Each row was made from one walk, in order. Every step used is in the known rows, and no mark comes twice. Write each row's walk.
Known rows:
negedit/mugopa: [  5   6  -9   4   2   4 -25  -5   8 -15   4   0 -12 -15  12  19   1  -9
  10   0  -8  -7 -14   9]
zibor/loba: [ 13  10  -6   3  10   0  -1 -18  24   1   4   3 -32 -20  17   7  -2  -8
   6  -8  29   6  13   4]
gizof/figi/mugopa/negedit: [  3  13 -16 -12  -1  -5  10  -7  -9  10 -27   2   3 -12  21   9  -5  -9
 -19   8  -2   1  -7   1]
figi/mugopa/didebir/loba/zibor: [ 25  -3  -4 -18  -2   7 -16 -17  11  11  -1   5  14 -10  25  17  10 -14
   5  14   5  -2   0   7]
gizof/figi/mugopa/didebir/loba: [  0   8 -13 -25   0  -7  -3  -6   6   8  -9   6  10 -15  24  14   2  -6
  -9   2 -11   0  -2  11]
negedit/mugopa/didebir/loba/zibor: [ 10   0 -11 -10   4   3 -25  -5  15  -4  12   3  -7 -18  16  25   7 -16
  13  -1 -17 -10 -11   5]
loba/negedit/mugopa/figi/gizof: [  3  13  -4   5   9 -29  -9   3  18   2 -16   1 -11 -13  -3   6  -6  10
   6  -8  -6 -27 -16   7]
didebir/mugopa/negedit/loba: [  1   2  -3   7   7   7 -14   0  -3  13  -9  -2 -11  -2  16  18 -11  -2
 -13   0 -15 -15 -18   0]
zibor/loba/negedit/mugopa: [  9   9   3  10  12 -17   2  -6  20  -6 -11  16 -29 -22   6   4  -1   1
  18  -8  14  -7  10   4]
didebir/loba: [ 16 -18  -2 -15  -3   4 -19 -20  20   9  10 -18  25 -15  14  14   1  -3
   4   3  -3  -8   6   4]
gizof/mugopa/negedit/loba: [  7  18  -5  11 -14  -7  -5 -10 -22  20 -19 -14   7 -11  22  13 -11 -17
 -13  -1  10 -32   5 -16]
gizof/figi/loba/didebir/mugopa/negedit: [ -8  -3 -18 -21   6 -16  14   0  -8  25 -12  -7  -3 -16   5   6  -1  -4
 -27 -24   3   1  -5   4]
zibor/loba/didebir/mugopa/gizof: [ 19   4   6  -4  16   0   2 -19  19   0  14   8 -42 -15   1   4  12   9
   2  -8  12   5  12   6]
didebir/loba/negedit/mugopa/figi: [  6 -16   6  -7  -4 -27 -14  -7  25   5  -5  -4  23 -15   3   9  -1  13
   3   2 -22 -20   8   2]
loba/negedit/mugopa/gizof: [  4   4   1   5   8 -11 -12   0  13 -18  -5   4 -26 -18  -6   9  -3   8
  18  -5 -10 -30 -10   1]
mugopa/didebir/loba: [  0  -2 -12 -22   8  -2 -19 -21  18  20  18 -16  -3 -18  18  22  -5 -16
   8  -6  -1 -13 -11  -1]
gizof/figi: [  1  12 -21 -18   4  -5   0   2  16   1  -7  -6  -9 -21  15   4 -12  -4
 -14 -14  -1   0  -6   6]
zibor/loba/didebir: [ 20   3   4  -5  14  -8   8 -26  22  15   4  -4 -24 -21   8   0   8  -1
   4  -7  33  11  15  -1]
mugopa/didebir/loba/negedit: [  0  -6  -7 -22  10 -15 -11 -16  19  23   5 -11   0 -20  11  14 -10 -10
  14  -7  -2 -23 -12  -4]
negedit/loba/didebir: [ 13  -7  16  -2   8  -3 -13  -8  17  26  -6 -20   6 -13  14  11   8  13
  -6  -5  16  -5   6   1]
figi/mugopa/negedit/loba/zibor: [ 25   1   3   6  -3   8  -4 -11  -6  18 -29   1  10  -3  28  16   6  -8
  -9  22  14  -5   3  -4]
figi/loba/didebir/mugopa/negedit: [  0 -15  -8 -12   8  -8   1 -13  -9  32   0 -14  -1  -9   2  10   6  -9
 -11 -19  18  -4  -8   1]
negedit/loba/didebir/mugopa/figi/gizof: [ 10   4  14   0  12  -8 -16   2  18  26  -5 -10   1  -2   9  12  10  24
 -18  -8  -2 -12  -4  12]
zibor/loba/didebir/mugopa/figi: [ 14   4   4  -4  13 -19   3 -16  28  12   6   8 -31 -13   6  -1   4   9
 -12  -9  12  13  15   3]
figi/loba/negedit/mugopa/didebir: [-15  -3 -12  -4   9 -21 -10   2   0  13  -7   0 -11 -19   6  15  -3 -12
  13 -26  17 -21  -9   6]
zibor/loba/didebir/mugopa/figi/gizof: [ 20  14   2  -4  17 -12   5 -17  23  15   5   4 -29 -11   3   2  12  10
  -7 -11  15   5   6  10]
negedit/mugopa/gizof: [  1   9  -6   6   2  11 -26  -7   7 -29  16   1 -35 -14   5  23   8  -1
  12   0 -15 -16  -9   7]
negedit/loba/didebir/mugopa/figi: [  6  -5  16   0   6 -15 -17   3  23  23  -4  -8   1  -5  12   8   4  23
 -22  -6  -5  -3   5   4]
negedit/mugopa/gizof/figi/loba/didebir: [ -8   5  -9  -7   4  -4  -9  -1   0 -15   9   2 -28 -17   0  18  17   6
  -3 -15 -11  -9   0  11]
loba/zibor: [ 40  -2 -16 -10   2  13  -8  -2  30  -1   0  -5 -12 -19  13   4  -6 -14
  -3  -6  20  -2  -1  -1]

Which walk is each row?
[ -9  -2  -8  -4   2 -27 -13  10  21   8  -2   7 -12  -6   5   5 -13   8
 -21 -20  -8 -11  -4   9] | didebir/mugopa/figi/loba/negedit
[  9   4 -17 -13   2  12  -9  16  13 -20  10  14 -35 -11   4  13   1   3
 -17 -22 -16 -11  -1  16] | didebir/mugopa/gizof/figi/loba/zibor
[  0   8  -8 -25   2 -17   3  -1   7  10 -19   9  13 -17  18   8  -3  -1
  -5   0 -10  -8  -2   8] | gizof/figi/mugopa/didebir/loba/negedit
[  6   1  -1   4   7 -17 -12   2  13  -6 -15   3  -7 -19   0   5  -9   1
  18  -5  -5 -22 -14   3] | loba/negedit/mugopa
[ 17   6   1  -3  -2  14 -18 -19   4 -15   3   5 -14  -6  14  14  12   1
   5  14   7  -9   3   8] | figi/mugopa/gizof
[  8   5  -8  -4   6  17 -24  -2  13 -22  20   5 -37  -6   3  15  -2   4
  -2  -6 -19 -16 -13  11] | didebir/mugopa/gizof
[  6  -2 -14  -6  -2 -12 -16  12  27   3   6   8 -15  -5  11   8  -8   1
 -28 -19  -5  -1   2  11] | didebir/mugopa/figi/loba/zibor
[ 39 -21  -6 -18  -5  11 -14 -11  30   5   7 -11  23 -17  13  10   5  -6
   0   2   1  -5  12   2] | didebir/loba/zibor
[ 10  -6  18   0  10   4 -19   0  14  10   4  -7 -11  -6   8  14  12  22
  -9  -5  -5 -12   3   7] | negedit/loba/didebir/mugopa/gizof
[ 10   3   6   8  -1   4  -8 -17 -13  20 -27  -3  11  -2  28  19   4  -6
  -7  21  11  -7  -2  -3] | figi/mugopa/negedit/loba
[ 13   7   2   4  14 -17   8 -11  26   5 -11   8 -28 -23   8  -2  -8   0
  13 -10  28  -6  12   0] | zibor/loba/negedit
[ 18   0  -5   6   5   6   1  -7   5  26 -21 -16  -9 -12  22  16  -8 -10
 -13   2  15 -14  -3 -15] | mugopa/negedit/loba/zibor
[ 16 -21   4 -14   0 -12  -9 -13  22  13  -5 -12  28 -18   3   5  -5   6
  11   1  -4 -21   6   1] | didebir/loba/negedit
[ 21   2   4  -5  15  -4   2 -17  20   8   6   7 -27 -15   5   0   9   2
   1  -8  16  12   9   6] | zibor/loba/didebir/mugopa
[ -4  15 -12  -2   2   5 -16   2   7 -31   9   6 -35 -17   6  21   6   3
   0  -6 -23 -13  -6   9] | negedit/mugopa/gizof/figi
[ 22  27  -6   2   3   4   0 -17 -26  32 -18 -23  10  -8   7  15   9  -9
  -3  -6  20 -40 -14  -1] | figi/gizof/mugopa/negedit/loba/didebir
[ 21  -8   1 -15  10  -1 -12 -13  13  12   8  -8  -3 -10  -3   1   4   3
  -3  -4  -2   2 -15   5] | loba/didebir/mugopa
[ 12  -8  16  -1   9   0 -18   1  15  19  -4  -8   4  -7  12  11   7  17
  -9  -5  -1  -5   0   7] | negedit/loba/didebir/mugopa
[ 17  32 -12   7   0   9  -5 -12 -24  23 -18 -19   4  -7  14  19   3 -14
  -2  -8  17 -44 -15   2] | figi/gizof/mugopa/negedit/loba
[ 14   8   1 -10  15  -5  10 -12  19  -1   8  12 -43 -17   1   2  11  11
  -7 -12   5   7  14   7] | zibor/loba/didebir/mugopa/gizof/figi
[  3  12   3  12   9 -31   3  -5  28  -2 -11  17 -33 -20   7   2  -5   7
   6  -9  10  -5  15   2] | zibor/loba/negedit/mugopa/figi
[ 32  30 -14   6  -2  13  -2  -6 -19  20 -20 -14   4  -9  14  17   5 -16
  -4  -8  21 -42 -11   1] | figi/gizof/mugopa/negedit/loba/zibor
[ -6  10  -9   6  -2 -19 -23  -3  22  -9   5   0 -16 -11  12  15  -4   1
  -9  -2 -15  -3  -6   4] | negedit/mugopa/figi
[  6  -4   4   2  10  -6   3 -21  -5  41 -17 -26   0 -10  14  13  -2  -2
 -12   5  14 -12  -8 -17] | mugopa/negedit/loba/didebir
[  2  17   0   6  12 -18  10   0  18 -17  -9  21 -46 -24   3   5   2  10
  10 -13   3 -11  15   6] | zibor/loba/negedit/mugopa/gizof/figi
[ 22  11 -15 -16 -15  -4 -14 -10   2  10   7  -6   9 -19  18  12  -5 -26
  -1  -9   4 -27   7  -8] | gizof/mugopa/didebir/loba/zibor
[  1   6 -10  -4   1 -13 -22   3  28  -2   9   4 -18  -4  10   6 -15   5
 -23  -8 -19  -2 -10   8] | didebir/mugopa/figi
[ -6   6 -15 -11   4   8 -12  10   7 -18  12   9 -33  -9   4  15  -1   6
 -15 -21 -19 -13  -5  17] | didebir/mugopa/gizof/figi/loba
[ -4  14 -11   0 -20 -41  -4   0   2  15 -12  -5   6 -14  10  -1 -14  -5
 -21 -22  18 -28  19  -7] | gizof/mugopa/figi/loba/negedit
[ 11  13 -17  -2 -23 -26  -7   2   8   9  -4  -4   2 -14  17   3  -8 -13
 -29 -21  21 -18  24  -6] | gizof/mugopa/figi/loba/zibor
[ 10  -4   3 -16   2  -9 -14 -18   5  15  -8   4  17 -10  19  14   4  -8
  14  13   1 -12  -4   5] | figi/mugopa/didebir/loba/negedit
[-13  -3 -10  -5   0 -42  -3  -1  27  23  -7  -9  -7 -14   7   3 -14   6
 -20 -24  20 -11   9  -1] | mugopa/figi/loba/negedit
[ -9  -7  -5   1   4 -14  -9   2   2  -2  -3   1 -16 -17  -1  15   4   0
  11 -23  13 -25   1   9] | figi/loba/negedit/mugopa/gizof
[  7  17 -14  -4   8  -4 -20   2  21   2   7   1 -18   0   7  11  -6   6
 -18 -11 -15 -14 -21  17] | didebir/mugopa/figi/gizof
[  2  11 -13 -11   5  11 -15   8  13 -23  13  10 -37  -9   4  12  -5   8
 -13 -12 -28 -13 -11  13] | didebir/mugopa/gizof/figi
